Each row was made from one small tree. Brackets hold a mark, then the marks that hang from it, in alphabetical order. Every link used is in the known rows. Write each row's tree.
Known rows
[vona [kizu migik voda]]: [-0.11  0.13  0.03  0.06  0.02  0.11  0.21 -0.08  0.08 -0.28  0.10 -0.18
  0.22 -0.05  0.13 -0.12 -0.20  0.10]
[tibe [rezom [povefo [kizu voda zupov]]]]: [-0.10 -0.15  0.07 -0.09  0.07  0.10  0.19  0.13 -0.17  0.08  0.01  0.15
  0.25  0.38  0.03  0.40  0.27  0.01]
[migik [kizu voda zupov]]: [ 0.17 -0.41  0.00  0.07 -0.04  0.12  0.19 -0.11 -0.07 -0.03 -0.02 -0.05
  0.33  0.10  0.30  0.24 -0.01 -0.05]
[rezom [povefo [kizu zupov]]]: [-0.24 -0.29 -0.10 -0.06  0.10 -0.04  0.32  0.07 -0.06 -0.08  0.00  0.10
  0.24  0.34  0.11  0.42  0.29 -0.24]
[vona [kizu povefo voda zupov]]: [-0.10 -0.41  0.07  0.11  0.07  0.11 -0.01 -0.25 -0.32  0.03  0.11 -0.24
  0.23  0.06  0.09  0.09 -0.11 -0.10]
[rezom [povefo [kizu migik voda vona]]]: [-0.20  0.14 -0.03 -0.08  0.08 -0.01  0.38  0.06  0.00 -0.04  0.16 -0.06
  0.13  0.03  0.06  0.12  0.12  0.02]
[povefo [kizu voda]]: [-0.09  0.09 -0.07 -0.04  0.02 -0.11  0.22  0.07  0.00 -0.24 -0.02  0.01
  0.21  0.14  0.11  0.29  0.15 -0.08]
[zupov kizu]: [ 0.09  0.16 -0.15  0.12  0.07  0.07  0.05 -0.03 -0.10  0.20  0.07 -0.04
  0.19  0.20  0.14  0.31 -0.06 -0.23]
[migik kizu]: [ 0.16 -0.29 -0.16  0.18  0.10  0.08  0.34  0.02  0.20 -0.06 -0.03  0.04
  0.18  0.19  0.21  0.33 -0.12 -0.08]
[tibe [rezom [povefo kizu]]]: [-0.10 -0.05 -0.05  0.00  0.18  0.06  0.32  0.23  0.05  0.06  0.01  0.21
  0.14  0.45 -0.04  0.46  0.18 -0.01]
[kizu migik [povefo rezom] vona]: [-0.18  0.13  0.15  0.08  0.02  0.39  0.36 -0.13 -0.12  0.52  0.34  0.06
 -0.08 -0.18 -0.04  0.08 -0.09 -0.04]
[kizu migik povefo voda vona zupov]: [-0.02  0.07  0.22  0.08 -0.04  0.42  0.07 -0.40 -0.60  0.51  0.33 -0.17
  0.01 -0.27  0.06 -0.12  0.05  0.00]
[tibe rezom]: [ 0.12  0.11 -0.01  0.08  0.11  0.23  0.08  0.05 -0.02  0.19  0.00  0.18
  0.16  0.20 -0.02  0.23  0.13  0.07]
[kizu migik [povefo rezom] voda]: [-0.22  0.10  0.28  0.04 -0.07  0.22  0.35 -0.07 -0.11  0.19  0.23  0.02
 -0.03 -0.09  0.05  0.15 -0.13  0.12]
[kizu migik voda vona zupov]: [ 0.01  0.22  0.12 -0.05 -0.11  0.35  0.05 -0.29 -0.35  0.26  0.21 -0.11
  0.24 -0.30  0.14 -0.23  0.18  0.03]
[zupov [kizu migik vona]]: [ 0.10  0.47 -0.09  0.12  0.03  0.31  0.16 -0.13 -0.21  0.46  0.28 -0.08
  0.08 -0.04  0.12  0.04 -0.14 -0.16]
[povefo [kizu migik zupov] rezom]: [-0.37  0.06  0.13 -0.11 -0.15  0.27  0.55  0.06 -0.02  0.04  0.14  0.34
  0.14  0.16  0.15  0.35  0.13 -0.23]
[vona [kizu migik [povefo rezom] voda]]: [-0.28 -0.08  0.20  0.08  0.00  0.17  0.34 -0.06  0.01 -0.02  0.23 -0.12
  0.07 -0.02  0.05  0.07 -0.33  0.07]
[zupov [kizu migik povefo vona]]: [ 0.06  0.33  0.00  0.24  0.09  0.37  0.18 -0.23 -0.42  0.68  0.38 -0.14
 -0.13 -0.02  0.04  0.13 -0.26 -0.19]
[zupov [kizu povefo voda vona]]: [ 0.15  0.11 -0.03  0.15  0.09  0.12 -0.09 -0.20 -0.42  0.57  0.27 -0.29
  0.10 -0.03  0.06  0.19 -0.14 -0.15]

Write each row's tree
[ 0.19 -0.38 -0.10  0.28  0.18  0.21  0.28 -0.14 -0.07  0.38  0.17 -0.09
  0.01  0.04  0.09  0.27 -0.19 -0.13]
[migik [kizu povefo vona]]
[-0.31  0.12  0.09 -0.14 -0.13  0.34  0.46 -0.01 -0.09  0.26  0.23  0.25
  0.19 -0.02  0.10  0.20  0.17 -0.25]
[povefo [kizu migik vona zupov] rezom]
[-0.18  0.18  0.10 -0.06 -0.12  0.18  0.33 -0.09 -0.26 -0.08  0.10  0.08
  0.13  0.06  0.18  0.16  0.14 -0.09]
[povefo [kizu migik voda zupov]]
[-0.15  0.15  0.24  0.02 -0.04  0.30  0.26 -0.15 -0.18  0.42  0.34 -0.07
  0.01 -0.28  0.00 -0.01 -0.08  0.10]
[kizu migik [povefo rezom] voda vona]
[ 0.01  0.04  0.05  0.05  0.02  0.12  0.01 -0.09 -0.27  0.59  0.29 -0.17
  0.17 -0.03  0.05  0.28 -0.14 -0.16]
[zupov [kizu [povefo rezom] voda vona]]
[-0.13 -0.02  0.10  0.02 -0.06  0.22  0.14 -0.20 -0.15 -0.18  0.11 -0.15
  0.29 -0.05  0.19 -0.13 -0.09  0.01]
[vona [kizu migik voda zupov]]
[-0.20 -0.37  0.15  0.03 -0.02  0.25  0.18 -0.14 -0.26  0.38  0.13  0.14
  0.12  0.10  0.05  0.37  0.12 -0.23]
[kizu [povefo rezom] zupov]
[-0.17 -0.16  0.18  0.14  0.01  0.29  0.16 -0.28 -0.36  0.06  0.22 -0.21
  0.08 -0.02  0.11 -0.04 -0.22 -0.02]
[vona [kizu migik povefo voda zupov]]
[ 0.08  0.36  0.08  0.17  0.04  0.29  0.09 -0.24 -0.46  0.58  0.38 -0.25
 -0.05 -0.11  0.07  0.06 -0.24 -0.06]
[zupov [kizu migik povefo voda vona]]
[-0.16 -0.05  0.02  0.08  0.00  0.30  0.23 -0.18 -0.10 -0.08  0.12 -0.03
  0.21  0.03  0.15 -0.06 -0.11 -0.12]
[vona [kizu migik zupov]]
[-0.15  0.00  0.11  0.19  0.08  0.16  0.23 -0.17 -0.14 -0.05  0.21 -0.24
  0.00 -0.03  0.06 -0.03 -0.32  0.08]
[vona [kizu migik povefo voda]]
[ 0.23 -0.37 -0.04  0.05 -0.02  0.19  0.10 -0.18 -0.13  0.18  0.07 -0.13
  0.38 -0.07  0.25  0.09  0.03 -0.07]
[migik [kizu voda vona zupov]]
[ 0.01 -0.46  0.10  0.15  0.02  0.07  0.37  0.02  0.09  0.11  0.10 -0.01
  0.12  0.12  0.17  0.44 -0.23  0.01]
[migik [kizu [povefo rezom] voda]]
[ 0.00  0.24  0.14  0.12  0.04  0.28  0.15 -0.26 -0.34  0.39  0.31 -0.21
 -0.07 -0.28  0.00 -0.11 -0.08  0.12]
[kizu migik povefo voda vona]
[ 0.20 -0.40 -0.13  0.11  0.04  0.27  0.20 -0.16 -0.08  0.27  0.08 -0.01
  0.30  0.01  0.22  0.17  0.03 -0.20]
[migik [kizu vona zupov]]
[ 0.05 -0.45 -0.03  0.17  0.10  0.21  0.38 -0.03  0.08  0.41  0.20  0.02
  0.08  0.04  0.09  0.37 -0.21 -0.13]
[migik [kizu [povefo rezom] vona]]
[-0.14  0.21 -0.01 -0.01 -0.04  0.33  0.33 -0.14 -0.27  0.22  0.20  0.11
  0.10 -0.02  0.10  0.08  0.17 -0.24]
[povefo [kizu migik vona zupov]]
[-0.31 -0.11  0.12  0.14  0.06  0.25  0.42 -0.05  0.06  0.06  0.23 -0.01
  0.00  0.06  0.02  0.14 -0.33 -0.06]
[vona [kizu migik [povefo rezom]]]
[-0.17 -0.10 -0.19 -0.05  0.19 -0.09  0.30  0.11  0.09  0.02  0.07  0.01
  0.21  0.18  0.01  0.30  0.23 -0.17]
[rezom [povefo [kizu vona]]]
[-0.12  0.23  0.07 -0.08 -0.10  0.25  0.25 -0.15 -0.33  0.13  0.20 -0.01
  0.17 -0.11  0.13  0.01  0.18 -0.11]
[povefo [kizu migik voda vona zupov]]
[-0.09  0.01  0.27  0.10 -0.06  0.35  0.16 -0.32 -0.53  0.28  0.23 -0.08
 -0.04 -0.08  0.11  0.04  0.00  0.03]
[kizu migik povefo voda zupov]
[-0.07 -0.12  0.11 -0.02  0.02  0.10  0.06 -0.10 -0.13  0.40  0.22 -0.11
  0.18 -0.20 -0.03  0.13  0.05  0.00]
[kizu [povefo rezom] voda vona]
[-0.29  0.26  0.02 -0.09 -0.06  0.22  0.53  0.10  0.13  0.13  0.21  0.22
  0.11 -0.02  0.04  0.21  0.07 -0.15]
[povefo [kizu migik vona] rezom]
[-0.25 -0.03 -0.04 -0.06  0.06  0.16  0.40 -0.03 -0.15  0.15  0.18  0.07
  0.14  0.11  0.08  0.18  0.22 -0.18]
[rezom [povefo [kizu migik vona zupov]]]
